What can hang from each mark
J30: J301 J474
J26: J30 J450 J994
J932: J30 J134 J405 J703
J474: J30 J551 J803
J703: J26
J301: J551
J551: J474
J405: J932
J803: J26 J474

In the rows, zero is written as 128.
Known rows, with every way that one mark hangs from another
[J551 [J474 J803]]: [138 156 102 132 125 113 166 137 132 147 151 131 109 132 101 123 124 148
 148 116 142 143 146 113]
[J803 [J26 [J30 J474] J450]]: [101 144 134 123 161 103 145 156 108 139 138 156 107 103 160 152 156 181
 193 101 122 147 126 121]
[J932 [J30 [J301 J551]] J405]: [112 151  75 127 197 108  96 134 143 176 169 116  63 154 105 124 110 127
 126 134 157 168 145 112]
[J30 [J301 J551] J474]: [119 140  73 143 192 129  97 131 145 199 185 137  81 151 151 143 130 168
 156 104 140 135 117  92]
[J301 [J551 [J474 J30 [J803 [J26 J450 J994]]]]]: [128 139 126 136 129  71 209 192 124 100 134 135 110 144  63 124 122 190
 144 101 133 213 137 103]
[J551 [J474 [J803 [J26 J30]]]]: [123 151 117 138 129  90 207 160 112 133 139 143 116 119  90 140 133 180
 167  90 132 159 135 123]
[J474 J30 [J803 J26]]: [145 151 111 127 149 115 212 140 102 103 147 114 130 113 102 137 125 160
 145 122 117 161 125 127]
[J932 J30 J134 J405]: [120 156  90 113 159  74 137 113 107 140 140 126  73 113  96 126 112  81
 141 170 148 152 189 133]
[J703 [J26 [J30 J474] J450 J994]]: [102 157 130 108 135  94 122 151 113 128 124 161 106  84 146 121 148 186
 195 112 121 111 125 104]
[J803 J474]: [133 143 100 111 139  96 172 127 118 121 156 129  97 123 138 143 147 128
 153  99 132 132 125 130]
[J30 [J301 J551] [J474 [J803 [J26 J450]]]]: [104 134 107 153 179 125 106 148 138 177 166 139 107 148 137 128 132 220
 168  91 141 198 127  88]
[J703 [J26 J450]]: [112 165 128  90 133 123 121 124 135 127 118 140 113 100 155 115 141 155
 167 117 130 118 138 114]
[J803 [J26 J450 J994]]: [133 134 143 111 128  85 177 162 104  97 100 137  96 111 141 117 150 148
 166 143 129 167 134 142]
[J932 J30 J134 [J703 J26]]: [113 170  88  98 143  97 112 101 132 135 125 148  90  90 102 110 122 101
 149 125 146 159 167 106]
[J703 [J26 [J30 [J301 J551]] J450]]: [ 88 165 109 113 166 120 116 146 148 166 140 155 102 119 136 125 131 200
 178  66 130 120 119  93]
[J26 [J30 [J474 J551]]]: [119 147  92 122 172 117 163 144 130 159 171 146 102 110 138 161 125 170
 153 112 122  87 128 106]
[J30 J301 [J474 J551 [J803 [J26 J450]]]]: [107 129 108 145 180 125 133 147 130 163 169 132 114 133 139 129 124 215
 156  94 135 176 134  89]
[J405 [J932 J30 J134 J703]]: [118 149  89 118 151  69 126 127 107 144 144 139  62  96  77 118 119  64
 148 167 137 175 194 118]
[J703 [J26 J994]]: [139 155 111  98 122  99 156 128 120 112 112 132  99 100 128 108 136 144
 155 142 127 109 127 123]
[J301 [J551 [J474 J30]]]: [133 154  86 126 157  99 185 158 144 143 168 134  93 152  91 154 118 140
 131  95 135 144 129 101]
[J932 J30 J405 J703]: [115 156  92 107 168 104 103 130 129 130 140 131  76 113  89 119 123  84
 130 148 147 181 160 125]
[J26 [J30 J301 [J474 J803]]]: [116 153  88 156 172 134 126 134 111 184 181 138 112 113 135 134 128 189
 185  94 128 119 119  99]
[J551 J474]: [135 152 100 121 137 103 162 139 132 148 145 137  90 134 124 137 134 123
 151 115 141 130 139 121]
[J551 [J474 J30 J803]]: [141 160  96 134 137 111 195 147 121 128 163 123 119 129  83 134 115 145
 142 105 131 146 138 106]
[J30 J474]: [132 148  96 123 161 125 123 123 123 159 161 136  96 118 160 143 141 138
 161 134 131 115 129 116]
[J30 [J474 J803]]: [136 152  98 134 148 135 127 120 122 158 167 130 115 116 139 130 130 163
 160 137 131 128 136 108]

Rows
[134 154  82 151 159 117 175 148 120 154 180 120 111 140  88 129 111 154
 151  80 136 154 127  95]	[J551 [J474 [J30 J301] J803]]
[137 158  88 137 146 108 190 156 144 141 173 128 112 151  69 139 107 165
 129  98 136 158 136  94]	[J301 [J551 [J474 J30 J803]]]
[108 145  93 111 126  45 142 124 103 104 101 154  79  86  53 103 120 103
 154 145 124 166 184 106]	[J932 J134 J405 [J703 [J26 J994]]]
[128 146 113 126 148 109 224 151 119 122 143 132 126 108  97 143 119 195
 141 111 120 130 133 122]	[J474 J551 [J803 [J26 J30]]]
[100 126 117 146 176  85 136 181 115 157 146 157  83 131 136 137 146 209
 188  90 129 174 111 103]	[J803 [J26 [J30 [J301 J551] J474] J450 J994]]
[135 147  77 126 190 124 188 142 128 144 178 114 100 131 119 146 107 144
 129  99 124 112 118 102]	[J474 [J30 J301] J551]
[ 69 162 115 106 140  62 127 134 109 118 106 175  98  72  70 120 127 131
 184  99 119 157 188  99]	[J932 J134 J405 [J703 [J26 J30 J450]]]
[137 146  96 144 171 120 192 140 101 130 161 110 120 124 108 132 121 170
 153  99 122 170 115 116]	[J474 [J30 J301] [J803 J26]]
[105 142 110 141 149  78 154 191 136 160 142 160  75 146 105 123 131 178
 176  76 143 155 126  99]	[J26 [J30 [J301 [J551 J474]]] J450 J994]
[105 141  66 139 182  73 101 136 129 183 167 140  47 130  67 117 107  93
 141 136 147 194 180  94]	[J405 [J932 [J30 [J301 J551]] J134 J703]]
[ 96 146  62 151 202 121  47 134 148 190 191 133  76 146  72 114 106 155
 132 115 157 219 151  75]	[J932 [J30 [J301 J551] [J474 J803]] J405 J703]
[101 137  67 148 188  77  72 124 107 191 181 142  51 109  97 121 119  89
 166 140 142 187 180  89]	[J405 [J932 [J30 J301 J474] J134 J703]]
[122 138 141 122 127  87 223 180 109  96 116 141 122 102  96 119 125 204
 156 123 121 152 140 124]	[J474 J551 [J803 [J26 J30 J450 J994]]]
[104 129 125 142 167  85 141 173  94 145 137 151  90 109 153 131 153 190
 202  97 125 163 113 115]	[J803 [J26 [J30 J301 J474] J450 J994]]
[108 131  89 142 198 106 166 150 119 171 175 141  95 123 140 162 130 196
 162  81 124 130 112 101]	[J803 [J26 [J30 J301 [J474 J551]]]]
[103 122 117 138 177  84 163 180 110 144 148 150  90 116 139 138 136 205
 176  93 125 152 118 102]	[J803 [J26 [J30 J301 [J474 J551]] J450 J994]]
[107 146  72 153 168  94  94 161 152 189 184 132  63 153  41 105 104 135
 130 108 158 222 163  78]	[J405 [J932 [J30 [J301 [J551 [J474 J803]]]] J703]]
[133 151  75 134 189 124 162 143 135 158 176 121  92 146 117 144 116 149
 141  96 128 134 110 102]	[J474 [J30 [J301 J551]]]
[ 96 147  62 156 186  93  67 113 112 180 177 138  77 117  69 111 104 119
 156 128 153 212 186  85]	[J932 [J30 J301 [J474 J803]] J134 J405 J703]
[123 156 134  93 118 101 137 140 123 106 102 141 103  97 140 100 142 154
 167 135 129 125 135 120]	[J703 [J26 J450 J994]]
[104 145  67 142 196  82  81 110 106 188 177 129  61 126 116 132 113 106
 159 140 152 165 176 105]	[J932 [J30 J301 J474] J134 J405]
[115 138  67 153 186  86 116 124 116 195 201 119  75 121  85 120  90 144
 140 152 143 156 189  82]	[J405 [J932 [J30 J301 [J474 J551 J803]] J134]]
[111 151  79 159 182 133 122 142 135 197 190 143 105 135 120 139 121 209
 171  87 133 130 116  87]	[J26 [J30 [J301 J551] [J474 J803]]]
[118 145 135 130 124  98 169 158 125 127 129 139 116 131 111 122 137 174
 162 101 142 193 151 117]	[J551 [J474 [J803 [J26 J450]]]]
[113 129 144 112 123  49 212 177  90  80 116 150  99 104 126 137 163 170
 185  86 121 171 119 142]	[J803 [J26 J30 J450 J994] J474]
[118 156 107 114 138  95 139 139 111 134 134 152 101  87 135 129 143 176
 182 119 118  97 116 108]	[J703 [J26 [J30 J474] J994]]
[133 142 123 142 112  67 222 177 100 112 121 142 107 115  77 125 134 179
 167 109 130 167 131 127]	[J551 [J474 [J803 [J26 J30 J994]]]]
[103 144 128 129 168 107 161 159 106 144 130 145 101 112 152 136 147 175
 190  82 126 151 118 127]	[J803 [J26 [J30 J301] J450]]
